Every row comes from one small tree of marks. The marks that hang from a mark follow it in brackets, in alphabetical order. Every link used is in the known rows. Which tree was each row made from?
Known rows:
kupak[regamen[goguge[pasos]]]: [ 37.7  40.2 -12.4  34.6 -47.1 -27.4  -5.2   7.9   0.0 -19.6 -12.3  11.8
   7.4 -18.3  34.9  -9.0  12.0  -2.9  -5.4  32.4  25.6  -9.9  51.0]
kupak[regamen[goguge[pasos[femi] vireg]]]: [ 30.7   6.5  -9.1   4.7 -26.0 -22.7 -26.0 -19.3  17.8 -41.3 -21.5   1.2
  13.6 -23.3  27.5  -0.6   3.3 -30.6   6.8  20.6  21.7   7.1  59.4]
pasos[goguge[vireg]]: [-20.8 -15.9  -3.6 -35.7 -40.0 -23.2 -16.9  -9.7 -28.4  -5.2 -15.4  -5.8
  14.9 -34.4 -13.1  -8.0   1.9  -1.2   2.3  24.8  51.7  17.0   2.0]
kala[goguge[pasos[femi gonad] vireg[gekuz]]]: [ -7.6  12.5 -14.1 -38.9 -23.3  -8.0 -28.6  -3.8  -9.6 -68.2 -15.1  -6.4
  -2.5 -33.6  26.3 -12.0 -16.6 -29.9  18.6  10.3  25.8   3.4  -2.4]
gekuz[vireg[goguge[pasos[femi gonad]]]]: [ 14.4  48.9 -16.7 -61.7 -21.8 -17.2 -31.7 -34.6  -0.9 -64.1 -13.6  -1.6
   8.5 -34.8 -35.0 -10.7   3.1 -18.9  18.1  15.2   1.9   0.9  33.4]
pimib[goguge[pasos[femi] vireg[gekuz]]]: [-19.7   5.5  -7.5  12.1 -17.7 -10.2 -37.5 -51.7 -23.2 -36.8 -27.0  -1.8
   9.0 -39.8  22.6  -6.4 -19.4 -32.9  26.8  10.0  41.0  21.6   1.3]
gonad[pasos[femi goguge[vireg[gekuz]]]]: [-21.8  -2.2   4.4 -27.7 -18.4 -19.3 -16.9 -15.8 -27.2 -40.5 -14.4  -7.4
  15.3 -38.3 -44.3  26.6 -22.4  -4.0  23.0   2.6  13.2  28.2  18.6]
gekuz[vireg]: [-25.8  41.6   3.5 -35.1 -36.7 -25.3  -9.3 -34.5 -29.5  14.8 -19.9  -7.6
  20.4 -24.5  -3.5 -11.6  -2.5  -6.6   8.3  47.2  41.2  17.3  32.1]
kala[goguge[pasos[gonad]]]: [ 12.6  33.2 -25.8 -40.5 -47.4 -16.1  -3.5  25.9  -8.5 -33.5  -2.8  10.4
  -6.8 -28.5  36.9 -19.4  14.7  -9.3  -5.0  26.0  53.1  -9.9  -9.7]
regamen[goguge[vireg] kupak]: [-16.7  22.4   5.7  25.7 -54.5 -25.6 -14.5 -12.5 -24.1  29.2 -28.1   3.3
  15.2 -30.6  13.1 -20.6  -5.2  10.5 -12.1  55.3  56.7  -4.2  -3.3]
femi[pasos[goguge gonad]]: [ 18.7  13.5 -23.5 -44.1 -56.1 -20.4   8.9  26.0   7.0 -14.5  -9.9  -3.8
   2.1 -33.2  16.1   9.0  25.6  37.2   3.1  25.6  28.2  13.4 -21.4]
pimib[goguge]: [ -6.8  16.1 -10.3  26.8 -55.2 -26.3 -11.4 -30.9 -36.4  19.2 -22.5   7.4
  15.5 -29.9  23.5 -14.4  20.9  -1.0  14.3  28.2  71.2  15.7 -12.7]
kala[goguge[pasos[femi gonad]]]: [ 18.5  15.6 -27.2 -46.6 -42.3 -15.2 -10.7  10.7  -2.1 -56.9  -6.6   8.1
  -5.9 -33.4  20.3  -5.8  18.9 -23.6  -0.5  10.7  39.4   1.6 -12.0]
kupak[regamen]: [  8.0   4.0  -6.8  19.2 -63.7 -29.3  -5.8 -11.6 -14.9   1.7 -16.9   1.0
  25.6 -18.8  39.1   1.4   5.6   0.8  15.6  28.0  33.8  16.6  33.1]
pimib[goguge[pasos]]: [  1.0  27.1 -18.9   6.2 -45.0 -18.2 -12.6 -21.9 -23.1  -4.4 -13.4  14.8
   3.0 -34.4  31.7 -13.8  10.6 -11.4   4.8  24.3  68.1   6.5  -4.8]
kupak[regamen[goguge[pasos vireg]]]: [ 20.4  20.6  -8.0   6.4 -30.6 -23.1 -20.1  -4.2  10.8 -16.2 -17.5   3.9
  10.4 -19.0  43.2 -12.5  -1.2 -18.1   3.0  34.1  35.9  -4.3  60.4]
vireg[goguge]: [-10.7   2.8  -4.9   4.4 -51.7 -20.6 -22.3 -24.7 -44.3   0.9 -23.8   4.2
  18.0 -18.4 -12.9  -9.6   1.5   8.0  17.2  24.2  50.1   0.1   8.0]
kupak[regamen[goguge[pasos[femi]]]]: [ 44.6  24.7 -14.3  31.9 -43.5 -26.1 -12.2  -6.3   6.0 -42.9 -17.0   8.5
   9.5 -23.3  16.9   3.7  15.4 -14.8  -0.8  18.3  10.8   3.0  47.2]
goguge[pasos[gonad] vireg[gekuz]]: [ -6.0  47.2  -7.8 -40.7 -35.7  -3.9 -26.1  -0.7  -0.6 -34.0 -16.3  -4.2
  -6.1 -33.6  39.9 -11.9 -27.7  -3.0  12.1  31.8  32.9   6.2  17.7]
kupak[regamen[goguge[pasos[femi gonad]]]]: [ 67.0  46.0 -22.4  14.1 -48.1 -25.7 -10.4  10.7  26.7 -58.6 -12.0   8.5
   1.5 -29.9  24.3   2.4  28.1  -4.5  -3.2  16.1  -0.1   0.2  43.5]
vireg[gekuz goguge[pasos]]: [-11.9  26.5  -5.6  22.8 -39.7  -7.8 -27.7 -16.5 -48.1 -32.9 -19.0   5.2
   4.5 -22.3  -6.7 -12.4 -28.5   3.4  17.1  18.1  22.6 -11.6  14.4]
fenuges[kala[goguge[pasos[femi] vireg]]]: [-35.2  24.5 -12.4 -27.3 -38.8  -4.8 -16.4 -22.9  -0.2 -37.0 -24.3  -1.8
   4.9 -40.0  39.1 -26.3 -14.7 -53.7  18.5  24.9  41.3  20.3  11.5]
vireg[gekuz]: [-20.4  31.0   4.8  26.0 -56.2 -14.3 -10.8 -15.8 -46.0   5.9 -24.7  -4.2
  10.7 -22.5  14.5  -1.9 -17.3  12.7  13.2  34.8  37.2  13.4   4.1]
femi[pasos[goguge[vireg[gekuz]]]]: [-31.1 -14.4  -1.8 -15.5 -31.3 -13.5 -10.9  -7.4 -24.2  -8.2 -23.4 -17.2
  13.1 -27.7  13.4   6.9 -21.0  19.6  23.4  29.3  29.1  17.1  -7.3]
kala[goguge[pasos[gonad] vireg[gekuz]]]: [-14.7  22.7 -13.3 -34.9 -28.4  -8.0 -22.6  10.1 -19.0 -45.7 -11.7  -4.5
  -4.1 -28.6  44.3 -22.6 -21.4 -15.1  13.0  26.4  42.3  -7.9   0.5]
regamen[goguge[pasos vireg] kupak]: [ -9.1  33.8  -2.9   9.8 -45.8 -16.5 -16.5  -2.8 -10.1   6.7 -19.0   9.9
   3.1 -34.3  22.6 -24.1 -12.5  -1.2 -21.6  51.5  56.2 -14.6   8.9]
goguge[pasos vireg]: [-19.1  15.6  -8.5 -53.8 -32.5  -8.5 -22.2 -16.5  -2.3  -4.0 -16.3   2.5
   0.9 -28.4  33.5  -9.0 -18.5 -20.4   4.6  34.6  66.5  11.8  24.1]

Which tree is each row?
[-28.8  15.1   5.5 -26.0 -23.8 -20.0 -10.6   0.1 -35.1 -17.8 -10.3  -4.6
  13.4 -34.7 -24.1  13.0 -27.1   9.3  17.9  18.9  30.6  14.6  20.9]
gonad[pasos[goguge[vireg[gekuz]]]]
[ -8.9   8.0 -10.7 -38.2 -38.1 -12.7 -10.5  10.3  -2.1 -26.2 -18.1 -18.3
   5.4 -33.9  21.4   3.8  -9.3  29.3  20.9  26.7  16.5  15.9 -12.8]
femi[pasos[goguge[vireg[gekuz]] gonad]]
[  0.2  34.3  -9.1 -44.8 -28.8  -3.1 -32.4 -16.0   6.1 -56.8 -20.6  -7.4
  -3.5 -39.3  21.2   0.8 -23.6 -16.4  16.9  17.5  20.1  18.7  15.6]
goguge[pasos[femi gonad] vireg[gekuz]]
[-10.7 -12.4  -3.9 -63.5 -22.0 -24.2 -13.1 -13.8  -9.2 -27.5 -10.2  -0.2
  15.1 -38.4 -39.0  28.8  -0.6 -12.0  12.0   4.9  39.4  30.4  19.6]
gonad[pasos[femi goguge[vireg]]]
[ -3.9  13.9  -6.5  20.3 -33.8  -7.7 -34.7 -32.0 -40.4 -58.3 -23.7   2.9
   7.7 -26.8 -25.4   1.4 -23.3  -9.9  23.1   2.9   9.0   0.1  10.6]
vireg[gekuz goguge[pasos[femi]]]
[-24.8  20.9  -5.6  15.3 -27.8 -11.0 -31.4 -35.7 -29.9 -15.2 -21.8  -0.5
   6.9 -35.4  38.1 -20.3 -25.1 -18.3  23.1  24.7  55.9   9.2   3.4]
pimib[goguge[pasos vireg[gekuz]]]
[ 28.3  38.4 -22.4 -49.3 -51.2 -11.0 -13.6  -0.3  15.4 -45.8 -12.0   6.5
  -8.2 -38.4  16.0   6.8  12.1 -10.0  -2.1  16.5  30.7  15.9   2.4]
goguge[pasos[femi gonad]]
[  5.6  29.7 -16.0 -12.0 -25.0  -9.2 -36.6 -33.3  -3.3 -55.0 -20.9  -3.1
   1.3 -46.6  28.4 -12.0  -9.2 -23.2  26.1   7.0  30.1  18.6  -6.2]
pimib[goguge[pasos[femi gonad] vireg[gekuz]]]
[-16.4  40.4  -6.3 -34.5 -20.7 -18.4 -26.2 -36.8 -29.8 -24.5 -14.4   0.6
  14.1 -23.4 -23.9 -20.9 -12.1 -14.9  12.8  32.1  27.4  -8.0  40.8]
gekuz[vireg[goguge[pasos]]]
[ 32.9  72.5 -16.3  19.9 -64.3 -20.1  -1.7  26.0   0.3 -12.8  -9.5  18.4
  -8.2 -39.5  20.8 -20.4  12.8  22.7 -32.5  49.0  33.6 -20.1 -10.7]
regamen[goguge[pasos[gonad]] kupak]
[-23.7  53.8 -15.7   4.2 -63.0  -8.0   3.9   4.4 -17.2 -15.6 -14.3   8.4
  -0.7 -34.3  47.6 -34.5  -4.7 -24.9   5.4  39.8  45.0   3.7   4.2]
fenuges[kala[goguge[pasos]]]
[-30.0  24.9   0.5 -19.1 -27.7  -4.4 -27.5 -19.9 -20.6 -16.3 -20.8  -4.2
   2.2 -28.1  30.6 -11.3 -39.4 -12.4  13.3  33.0  45.0   9.5  23.7]
goguge[pasos vireg[gekuz]]
[  3.6  -4.5 -19.2 -72.1 -42.7 -17.3  -5.3  12.1  15.7 -13.7 -15.0 -11.4
   5.5 -34.1  25.2   5.1  13.0  22.4  12.4  27.3  39.8  17.5 -12.2]
femi[pasos[goguge[vireg] gonad]]
[-16.7  43.6 -16.9  -0.1 -55.6  -7.8  -2.2  -9.1  -9.7 -38.3 -18.9   5.9
   1.8 -38.8  30.7 -20.0   0.3 -38.5   9.2  22.8  32.1  16.3   1.0]
fenuges[kala[goguge[pasos[femi]]]]
[ 34.6  55.9  -8.0  17.9 -33.1 -18.7 -23.6  10.8  10.7 -47.2 -16.2  -3.9
   3.1 -25.2  49.2 -18.1 -12.5   1.4   9.2  33.3   2.2  -9.5  52.3]
kupak[regamen[goguge[pasos[gonad] vireg[gekuz]]]]
[  2.9  34.0 -16.5 -76.5 -38.4  -8.4 -22.0   0.9  18.5 -21.2 -11.3   2.5
  -7.1 -34.9  42.0  -9.3  -5.7 -10.4   2.8  34.3  57.2   8.7  18.9]
goguge[pasos[gonad] vireg]
[-18.6  43.0   5.3  46.9 -40.7 -12.9 -21.3  -6.1 -29.3  -6.8 -23.5   3.8
   4.1 -33.9  21.4 -22.3 -33.4   5.8 -10.6  49.6  32.7 -16.4   5.1]
regamen[goguge[pasos vireg[gekuz]] kupak]
[  8.0  61.5 -14.8 -58.3 -25.8 -18.8 -25.0 -19.4 -11.1 -41.0  -8.3   0.5
   7.1 -30.7 -14.8 -24.4  -1.4  -5.3  10.6  29.4  15.4 -10.1  33.9]
gekuz[vireg[goguge[pasos[gonad]]]]
[ 10.5  19.3 -17.6 -79.2 -33.2  -7.6 -28.4 -13.6  24.8 -44.4 -16.2   0.3
  -3.4 -39.6  24.2   0.0  -1.9 -23.8   7.7  18.7  40.7  21.1  14.5]
goguge[pasos[femi gonad] vireg]
[ 62.3  61.8 -21.5  12.3 -50.3 -25.8  -4.6  25.5  20.0 -36.3  -6.5  11.0
  -1.4 -25.5  41.5 -11.1  23.2   6.2  -6.4  32.6  14.3 -11.2  43.3]
kupak[regamen[goguge[pasos[gonad]]]]
[ 25.2   9.7 -17.4 -30.8 -55.9 -24.9  -7.9   6.0 -10.6 -46.7 -10.2  -1.2
   4.8 -44.5 -27.0   7.5  30.4   9.5  -3.8   5.6  15.5  21.8 -19.0]
pasos[femi goguge gonad]
[  1.8  19.6   8.9  53.8 -36.4 -26.3 -22.5 -19.1 -23.8  -5.9 -29.5 -10.9
  23.1 -14.5  33.3 -12.4 -15.5   3.6  23.0  36.6  14.8   2.2  52.6]
kupak[regamen[goguge[vireg[gekuz]]]]
[ -8.1  16.5  -3.6 -21.5 -40.0 -17.4 -19.9   5.7 -24.7 -33.0 -14.5 -12.9
   8.3 -40.4  -4.4 -11.9 -10.0  16.7  10.7  21.7  17.7  12.2  -6.0]
pasos[goguge[vireg[gekuz]] gonad]
[ 24.4  54.9  -6.4 -11.3 -23.8  -8.0 -31.8  -3.8   5.6 -55.7 -24.5  -4.3
 -10.1 -33.4  10.0  -7.9  -9.6  -6.5   3.5  25.0  14.1   1.5  25.1]
regamen[goguge[pasos[femi gonad] vireg[gekuz]]]
[ 21.3  37.5 -22.3 -30.9 -48.5 -12.4 -22.1   3.1  -7.9 -39.4 -10.2  11.2
  -2.7 -29.4   2.2 -13.9   4.7   7.1   7.5  20.3  35.6 -10.8   8.0]
vireg[goguge[pasos[gonad]]]
[ -7.6  -5.7 -15.7 -28.1 -22.3 -15.3 -32.8 -48.0  -5.1 -25.4 -22.8   4.1
   8.4 -40.4  22.5  -7.2   1.0 -40.0  19.2  11.7  63.9  23.8   3.6]
pimib[goguge[pasos[femi] vireg]]
[ 21.6  42.5 -13.0 -15.7 -47.0 -16.6 -21.3  -2.3  19.2 -34.6 -18.9   8.1
  -3.5 -46.0  10.0 -12.0   3.2  -5.7 -20.5  34.6  29.8  -4.9  -0.7]
regamen[goguge[pasos[femi gonad] vireg] kupak]
[-11.0  29.8   4.9  45.1 -36.0 -12.9 -27.9 -20.4 -20.7 -30.4 -28.1   1.6
   5.0 -38.2   0.6 -10.9 -29.7  -7.1  -9.2  35.5  16.7  -4.3   1.6]
regamen[goguge[pasos[femi] vireg[gekuz]] kupak]
[-46.8  -8.7   4.6   0.5 -32.7 -15.5 -22.1 -16.8 -53.2  -4.5 -25.0 -10.9
  15.4 -17.6  25.8 -19.6 -24.4 -13.8  25.0  31.7  54.7   2.5  -2.5]
kala[goguge[vireg[gekuz]]]
[  0.1   5.5 -12.4 -55.3 -42.2 -22.2 -16.4   8.2  -6.0 -20.4 -10.2  -5.8
   8.2 -40.2  -3.2 -11.0  11.5   8.7   1.4  23.4  42.7  13.9  -5.6]
pasos[goguge[vireg] gonad]
[  8.3  32.8 -22.7 -42.2 -32.7 -15.4 -24.7 -17.8  10.0 -19.4 -13.6   6.6
  -0.7 -43.0  47.6 -25.1   8.4 -15.8  13.8  25.3  67.8   9.5  -2.6]
pimib[goguge[pasos[gonad] vireg]]
[-16.1 -30.6  -5.3 -37.8 -32.6 -22.9 -23.4 -26.4 -19.4 -27.6 -20.4  -8.3
  17.6 -38.1 -29.3   6.8   6.0 -13.6   7.4   8.8  36.5  28.0  -0.2]
pasos[femi goguge[vireg]]
